In the rows, 128 means zero.
Known rows, with every step that occurs:
siten > gezop > keve > melipug: [130 126 161 116 127 143 114 119 163 136 124 160  73 115 103 122 152  95
 136 158 131 102 146 117 135 121 105  93 123]
gigo > melipug > sonu > gezop > keve: [139 165 152 104 137 126 152 122 137 136 131 175 113 114 150 225 141 140
 149 119  33  87 113 126 181 121 111 111 143]
gigo > melipug > rarip > gezop: [118 101  96  77 105 122 180 145 146 149 118  68  38 134 136 167 101 115
 119 107 203  72 136 125 157 129 121 130  89]
gigo > melipug > sonu > gezop: [139 131 122 102 133 122 151 134 131 132 133 173 125 119 133 207 129 129
 152 102  71  98 107 127 172 135 110 133 166]
nenera > melipug > gigo > gezop: [156 105 141 109 137 149 138 155 140 111 122 145 142 137 126 111 117  72
 131 101  71  65 134 115 182 142 113 147 135]
nenera > melipug > gigo > gezop > sonu: [154 121 141 130 156 175 144 148 129 113 121 111 108 139 138  96 127  74
 140 100  21  86 130 121 201 118 102 126 140]
nenera > melipug: [131 100 184 138 124 138 122 141 115 115 126 118 121 135 132 139 132 102
 122 118 110  75 130 119 143 129 128 131 127]
sonu > melipug: [140 133 127 124 115 145 136 151 125 127 125 137  92 121 123 125 113 109
 132 135 139  85 126 116 156 126 100 127 162]
gezop > sonu > melipug > gigo: [157 147 103 126 148 167 158 137 130 131 128 102  53 128 135  87 123 121
 158 127  54 143 119 123 187 105 105 128 163]
keve > gezop > gigo > melipug: [136 148  91  65 137 134 155 132 148 127 126  99  81 130 140 155 160 171
 125 102 114  96 109 136 193 125  83 121 142]
rarip > melipug > gigo > gezop > sonu: [143 121 126  94 139 166 134 133 117 131 116 100 128 138 125  99 125 101
 149 114  42 169 133 124 191 112  88 125 118]
rarip > melipug > sonu > gezop > gigo: [142 111 148  92 117 124 151 123 112 144 125 141 171 123 144 137 168 151
 155 115  88 175 108 137 159 128  72 123 167]
melipug > sonu > gezop: [143 131 116 131 134 120 144 119 128 131 132 183 160 119 139 138 152 138
 157 116  74 117 114 135 146 144 116 129 172]
gigum > siten > gezop > gigo: [128  86 131 114 129 141 165 164 190 149 128 142  40 111 131  54 177 111
 123 131 170 199 120 140 100 130  66 116 150]
rarip > melipug > gigo > gezop > keve: [144 142 161  77 128 143 131 126 138 135 114 140 146 132 129 134 124 110
 139 131  55 135 144 116 182 118 100 121  90]
gigo > gezop > siten: [120  90 106 115 129 133 131 159 115 122 114 148  98 125 135 110 118  70
 115 135  94 111 138 120 151 136 107 119 135]
siten > gezop > sonu > melipug > rarip: [130 134 107 143 118 165 182 149 169 149 125  97  14 127 120  96 110  77
 137 145 152  64 136 124 147 102  82  99 161]
keve > gezop: [133 140 101 115 141 125 130 112 140 121 126 128 112 133 131 109 161 165
 134 121 108  87 129 135 156 146 121 124 126]
keve > melipug > gigo > gezop: [162 128  83  80 135 149 128 127 130 127 118 154 134 128 102 102 124  67
 149 119  87  97 135 109 185 134  99 134 143]
melipug > sonu: [137 117 113 126 126 138 121 126 120 130 132 144 136 123 140 139 142 137
 154 112  91 157 120 132 125 147 132 137 148]
gigum > siten > gezop: [120  81 143 127 130 136 146 159 185 144 128 160  40 114 115  73 156  98
 127 137 154 165 133 131  91 139  96 123 133]
melipug > gigo: [148 128 107 113 145 125 147 120 145 129 131 128 120 133 128 107 129 141
 144 120  94 164 125 130 140 131 144 149 125]
gigum > siten > gezop > sonu: [118  93 144 147 148 163 149 152 176 145 127 125   7 115 126  56 169  96
 137 136 102 189 128 138 110 117  87 103 139]
rarip > melipug > sonu > gezop > siten: [121  60 156 108 124 107 137 126  92 138 118 155 110 125 141 145 161 118
 154 134  44 169 125 126 146 136 115 128 139]
rarip > gezop: [123  84 121 114 117 123 135 138 136 130 120 110  88 125 135  84 127 144
 127 118 177 138 135 136 141 152 124 131 108]
rarip > melipug > sonu: [128  94 154 100 110 137 107 121 100 135 124 122 147 131 129 159 143 135
 157 115  90 181 125 126 131 140 117 139 122]
keve > melipug > rarip: [133 134  99 104 115 133 148 101 113 148 121  93  94 137 114 141 130  74
 137 139 149  62 139 109 136 108 119 114 118]
siten > gezop > gigo: [131 103 125 117 125 134 152 150 180 136 132 139 101 118 122  87 144 129
 121 129 184 165 122 142 118 131  82 117 159]
nenera > melipug > rarip: [128 117 156 134 115 132 159 130 123 133 125  83 104 145 138 152 121  80
 119 120 138  26 139 115 134 116 132 127 108]
sonu > melipug > gigo: [160 135 104 110 131 140 156 144 141 129 129 139  84 126 123 104 115 122
 149 126 103 118 123 117 168 128 114 147 157]
gezop > sonu > melipug: [137 146 126 142 131 170 141 143 113 128 124 103  61 125 136 106 124 112
 142 135  89 106 121 122 176 102  91 105 168]
sonu > gezop: [134 140 134 136 136 109 153 124 137 131 129 166 147 124 128 128 134 128
 131 132 111  96 122 131 149 126 113 120 152]
gigo > melipug: [125 129 130  96 124 131 136 143 129 128 129 119  95 128 121 198 107 119
 124 112 122 110 120 121 154 118 120 131 124]
nenera > gezop > siten: [124 120 115 139 156 117 152 126 116 131 124 144 105 123 149 136 147 106
 107 145  92 134 132 134 141 131 149 127 117]

Rows:
[121 111 136 152 144 155 135 137 164 131 130 126  67 123 118  89 138 117
 136 133 118 156 131 139 129 118 106 105 145]
siten > gezop > sonu
[140 104 147  88 127 123 134 120 125 136 124 108 129 139 117 124 129 138
 149 123  95 190 132 124 144 124 130 149  99]
rarip > melipug > gigo
[121 101  93 111 109 117 174 129 146 149 118  78  73 134 141  97 118 122
 125 122 203  93 143 132 131 139 127 127  90]
melipug > rarip > gezop
[138 175 111  92 115 151 147 110 127 148 111 124 113 129 126 153 125  46
 127 148 113   5 151 102 172 103  89  87 108]
gigo > gezop > keve > melipug > rarip
[145 181 117 153 152 171 160 132 116 131 126 129  98 121 144 128 133 103
 125 138  80  85 122 130 193 108 101 107 164]
nenera > gezop > sonu > melipug
[141  91  82 101 147 129 149 152 135 125 117 148  88 129 135  87 121  82
 131 126  60 148 136 121 162 139 122 141 130]
melipug > gigo > gezop > siten
[131  92 108  99 117 128 154 147 143 136 120  93  93 123 149  69 147 160
 124 113 193 169 125 144 150 142  93 123 128]
rarip > gezop > gigo
[144 144 141 108 133 151 103  97 108 136 124 146 114 117 135 160 168 118
 162 137  52 122 130 114 152 127 122 106 131]
gezop > keve > melipug > sonu
[120 117 177 130 137 139 147 146 192 148 126 163  29 107 131  92 167 109
 125 153 121 156 139 130  99 124 100 100 109]
gigum > siten > gezop > keve
[143 151 108 130 127 187 140 162 119 123 116 132  89 121 131 103 106  68
 133 128  86  63 127 115 202 114  61 100 180]
gigo > gezop > sonu > melipug
[140 151  88  99 141 130 149 117 146 127 126 109 114 131 146  90 180 176
 129 117 120 117 118 144 165 135  89 117 149]
keve > gezop > gigo
[132 136 119  80 124 136 155 148 134 134 129 101  96 125 138 179 128 130
 119 110 134 140 108 130 162 110  89 125 143]
gezop > gigo > melipug
[154 133  89 101 139 141 144 142 152 125 124 158 152 131 122  97 111 102
 136 111  89 120 131 124 166 140 112 142 138]
melipug > gigo > gezop
[165 173 115 100 131 161 155 153 154 128 118 172 106 119 134 116 107  92
 139 135  66  62 137 110 204 122  83 119 146]
sonu > melipug > gigo > gezop > keve
[136 102  73  74 103 132 176 119 130 157 112  58  59 131 136  81 150 103
 132 124 211 103 136 125 157 123  82 111 117]
keve > melipug > rarip > gezop > gigo
[111  45 114 114 125 112 139 152 122 130 112 104  29 123 145  74 136 124
 122 133 147 166 140 133 134 151 134 127 101]
rarip > gezop > siten
[140 112  79  91  90 138 200 159 148 154 115  67  39 127 152  81 121 117
 124 125 232  82 130 128 168 126  67 119 143]
sonu > melipug > rarip > gezop > gigo
[114 116  94  96 124 148 183 137 136 151 117  33   4 136 147 150 111 114
 127 106 149  95 131 130 176 108 116 111  96]
gigo > melipug > rarip > gezop > sonu
[146 140  77  63 138 144 149 128 139 128 131 112  93 126 152 171 176 179
 149  85  79 120 101 140 190 145  87 131 162]
keve > gezop > gigo > melipug > sonu
[135 200 150 143 157 131 147 102 141 135 128 157 154 120 154 170 151 134
 109 149  84  92 136 136 154 118 139 107 103]
nenera > gezop > keve
[151 130 139 100 145 139 134 111 182 138 127 160  65 119 102 102 156 104
 153 148  95 135 143 118 147 123 121 115 118]
siten > gezop > keve > melipug > gigo
[146 108 127  75 122 139 132 139 129 131 117 136 158 136 113 116 110 101
 140 114  92 144 137 118 172 134  95 144 112]
rarip > melipug > gigo > gezop
[132 171 128 106 121 135 150  89 122 152 118  95  84 132 131 163 143  85
 135 157 118  47 146 108 146  92 121  92  95]
gezop > keve > melipug > rarip
[131  80 137 104 105 131 185 149 139 142 116  47  66 139 160  92 141 106
 113 106 202  67 134 132 155 129  96 122 110]
nenera > melipug > rarip > gezop > gigo
[119 114  91 129 127 143 176 123 133 151 116  41  42 137 154  81 130 123
 134 122 155 113 140 138 150 117 120 107 100]
melipug > rarip > gezop > sonu
[137  97 153 109 134 159 122 127 166 151 123 181  22 103 122 105 197  85
 162 145  81 159 135 119 115 137  93 100 135]
gigum > siten > gezop > keve > melipug > sonu
[152 125 112 113 130 129 127 105 109 134 126 180 143 118 119 138 165 103
 169 124  69  98 118 120 163 138 104 119 180]
keve > melipug > sonu > gezop
[143 190 144 122 154 142 131  85 120 136 123 157 140 119 133 166 164 101
 122 156  83  73 139 120 169 112 127  97 110]
nenera > gezop > keve > melipug
[133 117 134 147 131 171 144 160 161 131 128 133  30 117 113  84 121  97
 141 141 127 109 128 127 157 117  77 102 180]
siten > gezop > sonu > melipug
[134 159 153 111 130 141 112  99 115 134 120 132 102 121 124 146 152 104
 139 152  90  95 140 112 155 105 119  96 112]
gezop > keve > melipug
[151 138 106 117 134 125 163 125 135 137 133 161 162 117 155 122 167 152
 151 111  86 148 102 143 155 135  84 122 191]
melipug > sonu > gezop > gigo
[154 159 129  94 147 137 129  93 132 136 124 131  93 126 123 123 155 116
 153 145  52 131 136 113 166 108 135 118 109]
gezop > keve > melipug > gigo
[140 171 108  91 146 137 173 134 140 137 131 125 134 122 147 199 137 130
 103 111 129 118 107 138 180 115  97 125 139]
nenera > gezop > gigo > melipug
